Each row was made from one small tree. The marks that hang from a mark follow it in brackets, in the order of their numbers. Every link used is in the known rows. Write each row's tree.
Known rows:
j_48[j_157[j_599[j_643]]]: [ 18.5   4.5  15.6 -24.9   4.0 -21.2 -36.3 -31.1  23.7   0.9 -16.5 -36.3
  -6.6  12.9  35.0  56.2  20.3 -11.7 -46.6 -62.4   6.3   1.1  14.9 -17.0
 -27.6  -7.5]
j_797[j_348 j_599 j_643]: [-12.7   9.5  25.9   5.6  52.5  37.0 -24.9 -21.4   2.0  11.6   1.5   6.4
   5.6  -1.6  25.3  21.7  36.6  -9.7 -23.3 -34.7 -25.6 -36.9   3.3   9.5
 -38.4  17.9]
j_957[j_507]: [ 24.2   8.0   2.1 -28.4  68.5 -34.2 -42.7 -26.4  38.7  -8.3   3.4 -39.9
  -3.7  29.5  30.9  19.4  19.4 -13.6 -32.5 -63.2 -22.5   3.9  -0.3   8.1
 -25.0 -22.7]
j_466[j_416[j_797[j_599[j_157]]] j_617]: [ 41.1  -0.9  22.4  -1.7  26.4  -8.2 -19.9 -58.3   5.6  16.6  43.7 -32.5
  37.5   6.3  61.5  27.1  14.2  -9.3 -16.7 -56.6  -8.2   6.4  22.3  -5.2
  -0.5   7.4]
j_466[j_416[j_797[j_348 j_599[j_157] j_643]] j_617]: [ 33.3  -2.1  27.2   9.6  23.9  16.5 -17.3 -61.4   1.2  19.6  41.8 -15.3
  39.6  -0.9  57.9  25.5  14.4  -4.2 -11.3 -41.6  -9.3  -5.2  19.7   3.1
  -7.1  14.4]
j_466[j_617]: [ 34.5   1.8  12.1 -16.6  40.2 -43.7 -34.3 -39.8  14.7   9.4  14.5 -31.5
  12.8   9.6  37.0  34.0  13.1  -6.1 -29.1 -73.6 -24.5   0.3   5.3  -7.7
 -18.9 -15.7]
j_48[j_157[j_599[j_643[j_797[j_348[j_507] j_416[j_466]]]]]]: [  5.7   0.5  15.4 -16.5   1.4   3.3 -37.3 -40.6  23.3   0.2 -15.7 -25.8
 -10.5  15.1  45.4  48.1  31.4  -7.7 -40.4 -42.3   0.5   0.5  21.3 -17.0
 -29.9  -5.8]
j_643[j_48 j_797[j_416 j_599[j_157]]]: [-20.7  23.0  15.0   7.8  24.2  21.7  20.3   5.0  11.1  11.9  10.3 -11.1
  -3.0  31.1  44.1   2.1  16.1 -23.9 -12.9 -41.7  -2.7   4.7   3.5   4.5
 -28.6 -11.2]
j_599[j_157 j_643[j_48 j_797[j_348 j_416]]]: [ 25.6  16.6  48.1 -12.3  20.7  17.2  -2.4 -18.2   2.5  -0.6  -1.7 -10.9
 -18.0  26.2  38.1  10.3 -38.3 -21.4 -20.3 -39.7   8.6   5.0  18.1   2.4
 -41.9  -1.8]
j_348[j_507 j_797[j_643]]: [ 42.8  10.2  12.1  -7.4  37.8 -20.4 -75.9 -20.5  27.0 -18.9 -55.4 -25.6
  -8.0  15.0  33.6  -9.9   9.5  -9.7 -22.7 -49.9 -24.1  16.0   8.6   2.5
 -20.4   7.8]
j_957[j_507[j_348[j_797[j_416[j_466] j_599[j_643]]]]]: [ 31.2   4.5  14.5 -22.8  66.5 -14.0 -58.0 -37.8  29.8  -5.1 -11.5 -23.3
  -5.1  35.6  33.3 -16.3  17.6  -1.3 -32.9 -49.8 -25.1  -3.2  10.5  11.9
 -29.0 -13.4]
j_643[j_48 j_599 j_797[j_348 j_416]]: [-51.7  -2.4  11.9  -6.5  23.9  17.9  12.4   4.5  10.0  -4.2   0.9   0.4
  -4.5  27.5  44.7 -16.6  45.5 -10.2  -2.8 -36.8  -5.8  -0.1  -2.2   2.6
 -17.8 -28.4]
j_348[j_797[j_599 j_643]]: [ 24.9  15.5  22.7   1.6  41.6  -1.3 -44.7 -17.8  15.7  -7.3 -30.1 -13.2
   2.7   9.9  32.4  10.6  22.0 -14.8 -22.9 -42.6 -17.4  -8.4   2.3   4.5
 -23.0  10.7]
j_643[j_599[j_157[j_48]] j_797[j_348[j_507] j_416[j_466]]]: [-23.1   9.3  29.0 -11.3  23.5  44.6  -7.5 -35.2  13.6 -14.1  -3.3  -3.2
  -7.5  14.9  54.4   8.5  38.2 -14.4  -8.8 -40.2  -4.4   2.2  15.4  -7.1
 -25.6 -21.8]
j_797[j_348[j_507] j_599[j_157 j_643]]: [ 11.0  12.5  47.4 -18.7  56.1  28.8 -54.5 -35.6  -1.5  -3.5 -16.1  -9.9
 -14.8   7.3  23.1  18.1  -9.2 -25.3 -45.8 -51.4 -21.4 -15.3  23.4  -3.5
 -37.2  22.0]
j_416[j_466[j_617] j_797[j_599[j_157] j_643[j_48]]]: [ 27.7  15.6  27.1  26.5  25.2  18.6  -1.6 -47.2  13.4  15.6  31.3 -32.7
  24.0  24.9  74.7  14.3  67.6  -2.7  -8.9 -39.3 -17.1 -10.3  33.5   1.9
 -20.5  -0.1]
j_466[j_416[j_797[j_348[j_507] j_599[j_643]]] j_617]: [ 35.5 -14.8  24.7  -3.7  28.6   0.2 -36.3 -63.3   2.0  13.3  34.2 -21.7
  29.2   3.6  59.9  15.4  15.0  -3.0 -22.2 -44.4 -18.7   1.7  27.3  -5.9
  -2.9  16.0]
j_643[j_48[j_157] j_599 j_797]: [-41.5   0.9   6.8  -7.1 -11.2 -11.8  10.9   5.0  32.4  -7.3  -6.5 -18.2
  -5.1  33.7  49.5  -5.7  48.7 -25.3 -15.5 -64.9   4.4  14.0   2.5  -3.2
 -14.4 -40.2]
j_643[j_48[j_157] j_599 j_797[j_416]]: [-49.6   0.0   3.8  -3.7 -12.0   5.7  18.8   6.2  26.4  -3.5   0.0  -7.0
  -2.1  32.6  50.3  -4.5  42.9 -15.7  -3.8 -51.0   2.3   8.8   2.0  -0.6
 -16.7 -40.8]
j_797[j_599[j_643]]: [ 17.4   4.3  34.6 -20.7  54.1  -8.2 -30.5 -17.3  12.3   3.2   7.1 -19.8
  -6.9  14.9  32.8  18.5  15.1 -18.1 -41.0 -62.6 -21.6 -17.2  16.7  -8.4
 -31.4   9.3]
j_466[j_416[j_797[j_348[j_507] j_643]]]: [ 33.4  -7.5   8.8 -10.4  31.8  -3.7 -40.1 -37.9   6.8   2.4  13.9 -33.9
  19.0   6.9  59.1   8.0  28.6  -2.4  -2.1 -33.7  -7.9   7.3  19.6  -1.9
 -11.3  20.7]
j_466[j_416]: [ 35.3  -4.4  11.3 -29.4  34.3 -37.8 -37.9 -31.1   9.9   4.2  23.2 -46.6
  11.8  14.6  48.9  20.4   9.4 -16.8  -9.4 -55.6  -7.4   5.0  10.3  -8.6
 -11.4   5.7]
j_797[j_416 j_599[j_643]]: [  6.2   3.6  30.4 -16.5  53.2  16.4 -19.2 -16.0   3.5   8.7  16.3  -4.1
  -2.9  13.2  33.5  19.8   7.4  -4.1 -23.7 -42.2 -24.4 -25.0  16.2  -4.3
 -33.7   8.4]
j_957[j_507[j_348[j_797[j_599[j_157[j_48]]]]]]: [ 32.3  18.2  10.1 -21.7  58.5 -11.9 -54.1 -36.7  27.2  -7.9 -25.0 -27.9
  -2.3  27.6  23.4  -4.4   7.0 -12.7 -38.4 -64.8 -14.3   6.2   3.4  13.3
 -28.0 -14.7]
j_466[j_416[j_797] j_617]: [ 48.1 -10.4  11.3  -8.3  24.0 -29.3 -27.9 -56.8   8.5  13.1  40.0 -38.5
  34.9   7.6  64.2  24.0  19.2  -1.0 -11.0 -54.4 -11.0  12.1  19.1  -7.8
   0.9   2.3]
j_157[j_48 j_599]: [ 23.6  17.5  10.9 -20.8  26.1  -3.8 -17.0 -31.5   8.4   1.2 -17.0 -44.7
  -1.6   4.1  31.7  55.1  39.9  -9.2 -47.6 -62.3   9.8   1.9   6.3 -19.8
 -25.1  -0.9]

Write each row's tree:
[ 44.4  -2.7  24.5   3.2   7.5   0.7  -7.1 -58.6   9.6  12.1  39.3 -24.8
  39.8   3.1  63.1  21.0  13.3  -2.4  -5.3 -55.8  -0.5   6.3  20.5  -0.2
  -3.4  -0.8] | j_466[j_416[j_797[j_643[j_599[j_157[j_48]]]]] j_617]
[  7.8  -6.8  25.0 -10.6   1.8   3.7 -20.3 -22.3  14.4  -1.8  -6.7 -11.9
 -21.4  30.0  50.5   3.5   4.1 -12.4 -20.2 -28.5 -11.2   2.0  24.6  -5.0
 -37.9  -6.4] | j_599[j_643[j_48[j_157] j_797[j_348[j_507] j_416[j_466]]]]
[-12.4  10.4  27.5  -2.5  29.6  21.7 -27.4 -11.9   9.5  -4.0 -21.9  -7.6
  -2.8  16.3  26.5 -14.1  17.2 -12.6 -11.2 -51.4 -13.7 -10.4   5.7  14.4
 -30.0  -4.5] | j_797[j_348[j_507] j_643[j_48 j_599[j_157]]]
[ 35.7  -6.9  34.9 -16.3  32.9  -9.6 -15.3 -31.7  20.7   2.0  18.2 -12.1
 -10.7  21.6  54.9  12.1   4.3  -3.1 -23.8 -42.5 -14.5  -1.2  22.4  -9.5
 -35.4  -6.9] | j_599[j_643[j_797[j_416[j_466[j_617]]]]]
[ -7.7  14.0  40.9  -8.9  45.0  51.8 -33.4 -25.8 -12.8   5.0  -8.7   3.4
 -11.9  13.8  23.5   9.7 -18.7 -14.4 -25.7 -29.5 -22.4 -20.9  21.6   4.0
 -38.1  18.0] | j_797[j_348[j_507] j_416 j_599[j_157 j_643[j_48]]]
[-20.0   7.7   6.9   9.2   8.3  38.9  -8.9 -16.1  -3.8  15.7  -7.1   4.0
   5.4   9.0  28.3  27.0  19.5   6.6   0.1 -11.8  -8.2 -25.9  -0.1  13.4
 -38.8   0.4] | j_797[j_348 j_416 j_643[j_48[j_157[j_599]]]]
[  7.0  -6.0  14.6  16.2   8.2  11.5 -16.9 -54.2  11.3   4.3  17.2 -25.3
  20.7  19.5  75.2  13.8  85.5   7.8  -0.4 -26.8 -19.4 -11.7  29.2  -1.1
 -16.1 -11.3] | j_416[j_466[j_617] j_797[j_348 j_643[j_48[j_157] j_599]]]
[ 52.8  20.8  50.2 -19.1  11.9  10.6  -4.8 -33.8  12.7  -7.9  -6.2 -19.6
 -17.6  13.4  41.5  30.4 -35.0 -26.9 -32.6 -60.3  14.1  12.1  23.4  -7.9
 -44.7  -1.6] | j_599[j_157[j_48] j_643[j_797]]
[ -8.1  16.7  26.1 -22.5  27.0 -24.3  -6.9   0.9  12.0  -7.9  -4.5 -39.9
  -1.4  33.5  32.8  -4.5  16.8 -26.3 -14.7 -81.8   2.2   3.8   4.2   1.0
 -14.3 -28.4] | j_643[j_48 j_599[j_157]]
[ 29.5  12.7  14.2 -22.7  62.9 -17.0 -52.0 -30.1  36.0 -10.1 -22.0 -23.0
   0.5  30.9  24.9 -19.0  10.3  -5.6 -30.3 -67.8 -12.5   5.4   0.1  18.6
 -25.7 -22.0] | j_957[j_507[j_348[j_797[j_643[j_599[j_157]]]]]]
[-21.1   3.4  12.9  -1.2  47.8  33.7 -23.8 -27.9  13.3   3.4   6.4  -2.9
  -7.9  15.4  53.8  11.5  51.3  -9.9 -18.2 -22.7 -26.8  -7.2  14.0  -7.0
 -30.6   1.1] | j_643[j_797[j_348[j_507] j_416[j_466] j_599]]
[ 49.1  -9.2  15.2   2.5  19.5 -15.9 -18.3 -54.3  12.2  17.4  42.4 -28.2
  39.0   5.6  64.3  18.8  18.7   2.9  -5.9 -49.6  -9.7   6.2  18.6  -0.1
  -3.7   4.7] | j_466[j_416[j_797[j_643]] j_617]
[ 21.1   5.5   6.3 -21.5  63.9 -14.7 -50.8 -26.4  34.5  -8.1 -18.0 -16.9
   1.4  30.4  26.2 -22.7  18.9   3.8 -24.5 -58.2 -19.7   0.8  -1.2  18.4
 -25.0 -22.2] | j_957[j_507[j_348[j_797[j_416 j_643[j_599]]]]]
[ 39.7  12.0  31.7  -4.0  34.8  11.3 -23.5 -49.8   7.9  -3.5  15.2 -45.8
   3.3  21.9  74.0  27.4  61.6  -9.6 -19.8 -38.6 -11.2  -4.5  43.1 -15.8
 -26.0  10.5] | j_416[j_466 j_797[j_599[j_157[j_48] j_643]]]
[ 31.7  17.6  19.1  -7.0  34.1   8.4 -47.3 -33.3   0.1   5.6 -29.2 -12.5
   4.0  15.6  32.9 -14.8  17.7   2.9 -14.6 -47.3 -11.4  -8.4  12.9   4.6
 -33.8   5.9] | j_507[j_348[j_797[j_416[j_466] j_599[j_157[j_48]] j_643]]]
[ 26.0  12.8  15.8 -14.7  35.4 -12.0 -46.2 -15.1   4.4   1.6 -35.7 -13.9
   3.3  22.5  26.5 -32.8   7.3   5.8  -9.3 -57.4  -5.4   1.6   4.4   8.8
 -26.8  -4.8] | j_507[j_348[j_797[j_416 j_643[j_48 j_599[j_157]]]]]
[ 45.2   0.4  13.4  11.4  31.5 -10.1 -21.8 -53.7  20.4   8.0  27.4 -38.7
  21.9  18.7  79.3  20.2  76.5  11.6  -4.3 -37.5 -22.7  -3.2  30.9  -5.6
 -19.7  -3.5] | j_416[j_466[j_617] j_797[j_643]]
[ 15.3  17.3  18.3   9.3  39.4  42.7 -29.4 -32.8   3.5  -0.9 -14.3 -14.4
   9.9  -0.5  44.8  18.9  42.3  -4.3 -19.7 -36.9 -12.1  -3.0  22.3   1.8
 -29.0  22.7] | j_416[j_797[j_348[j_507] j_599[j_157[j_48]] j_643]]
[ 24.4   9.3   5.0 -10.6  23.2 -13.1 -49.9 -18.6   7.1   7.5 -41.6 -16.7
   3.2  19.8  26.8 -16.8  17.9   9.9 -18.5 -49.6  -2.8   2.0   4.4   4.5
 -27.8  -0.9] | j_507[j_348[j_797[j_416 j_643[j_48[j_157[j_599]]]]]]
[-33.3   5.0  10.7  14.1  24.6  31.3  -2.5 -18.1   7.7  12.0   9.3  -4.6
  -5.0  29.4  53.5  -7.4  44.8 -14.6 -14.3 -21.8 -25.7  -4.7  12.0   1.9
 -25.7  -8.3] | j_643[j_48 j_797[j_348[j_507] j_416[j_466[j_617]] j_599]]
[-30.1   8.3   8.6   4.1  31.4  13.5 -11.9  -1.2  12.0   4.3 -11.1 -12.6
 -12.0  26.1  40.9 -10.4  38.0 -26.7 -28.0 -40.7 -17.2   5.8   4.9   0.9
 -25.7  -2.5] | j_643[j_48 j_797[j_348[j_507] j_599]]
[ 36.3   6.8   7.1 -17.2  43.4 -20.4 -59.0 -20.4   5.5   3.6 -34.8 -15.1
   2.9  15.3  27.7 -23.0  12.7  11.7 -11.8 -51.5 -13.7   0.2   3.9   4.6
 -30.2   2.6] | j_507[j_348[j_797[j_416 j_643]]]
[-10.8  12.0  23.2  26.9  25.4  38.4  13.8 -20.7   7.7  27.9  37.4  -0.2
  17.5  24.8  49.5   5.6  43.0   1.1   1.1 -27.1 -31.1 -38.8  14.1  14.0
 -33.3  -4.0] | j_797[j_416[j_466[j_617]] j_599 j_643[j_48]]
[ 14.3  -2.5  23.8 -12.8   0.8  -8.9  -5.3  -8.9  18.9   1.4  -0.9 -13.0
 -17.0  29.5  45.9   7.4  -6.4 -12.3 -20.7 -41.9  -2.4   5.6  17.7  -3.6
 -36.2 -11.0] | j_599[j_643[j_48[j_157] j_797[j_416]]]
[ 15.6   6.2  14.8   1.2  25.0   1.0 -54.3 -17.8  22.6 -17.5 -41.3 -19.0
  -5.9  28.7  46.1 -28.1  28.4  -2.7  -2.5 -33.3 -26.6   5.1  13.7   6.1
 -15.7  -5.8] | j_348[j_507 j_797[j_416[j_466] j_643[j_48 j_599]]]
[-23.0  11.7  22.8  13.4  39.0  35.5 -12.0  -8.8  -1.9  15.0  -0.5   2.4
   4.4   9.7  24.7   7.1  34.7 -14.2 -18.7 -32.4 -22.8 -34.9   1.7  15.3
 -36.4  13.3] | j_797[j_348 j_599 j_643[j_48]]
[ -4.9   0.1   6.6  -9.4  41.9  12.3 -30.9 -30.1  15.0  -2.1   0.2 -12.7
 -10.9  16.9  55.7  12.5  42.5  -4.9 -10.3 -22.9 -22.5   4.5  12.5  -8.4
 -30.7  -5.7] | j_643[j_797[j_348[j_507] j_416[j_466]]]
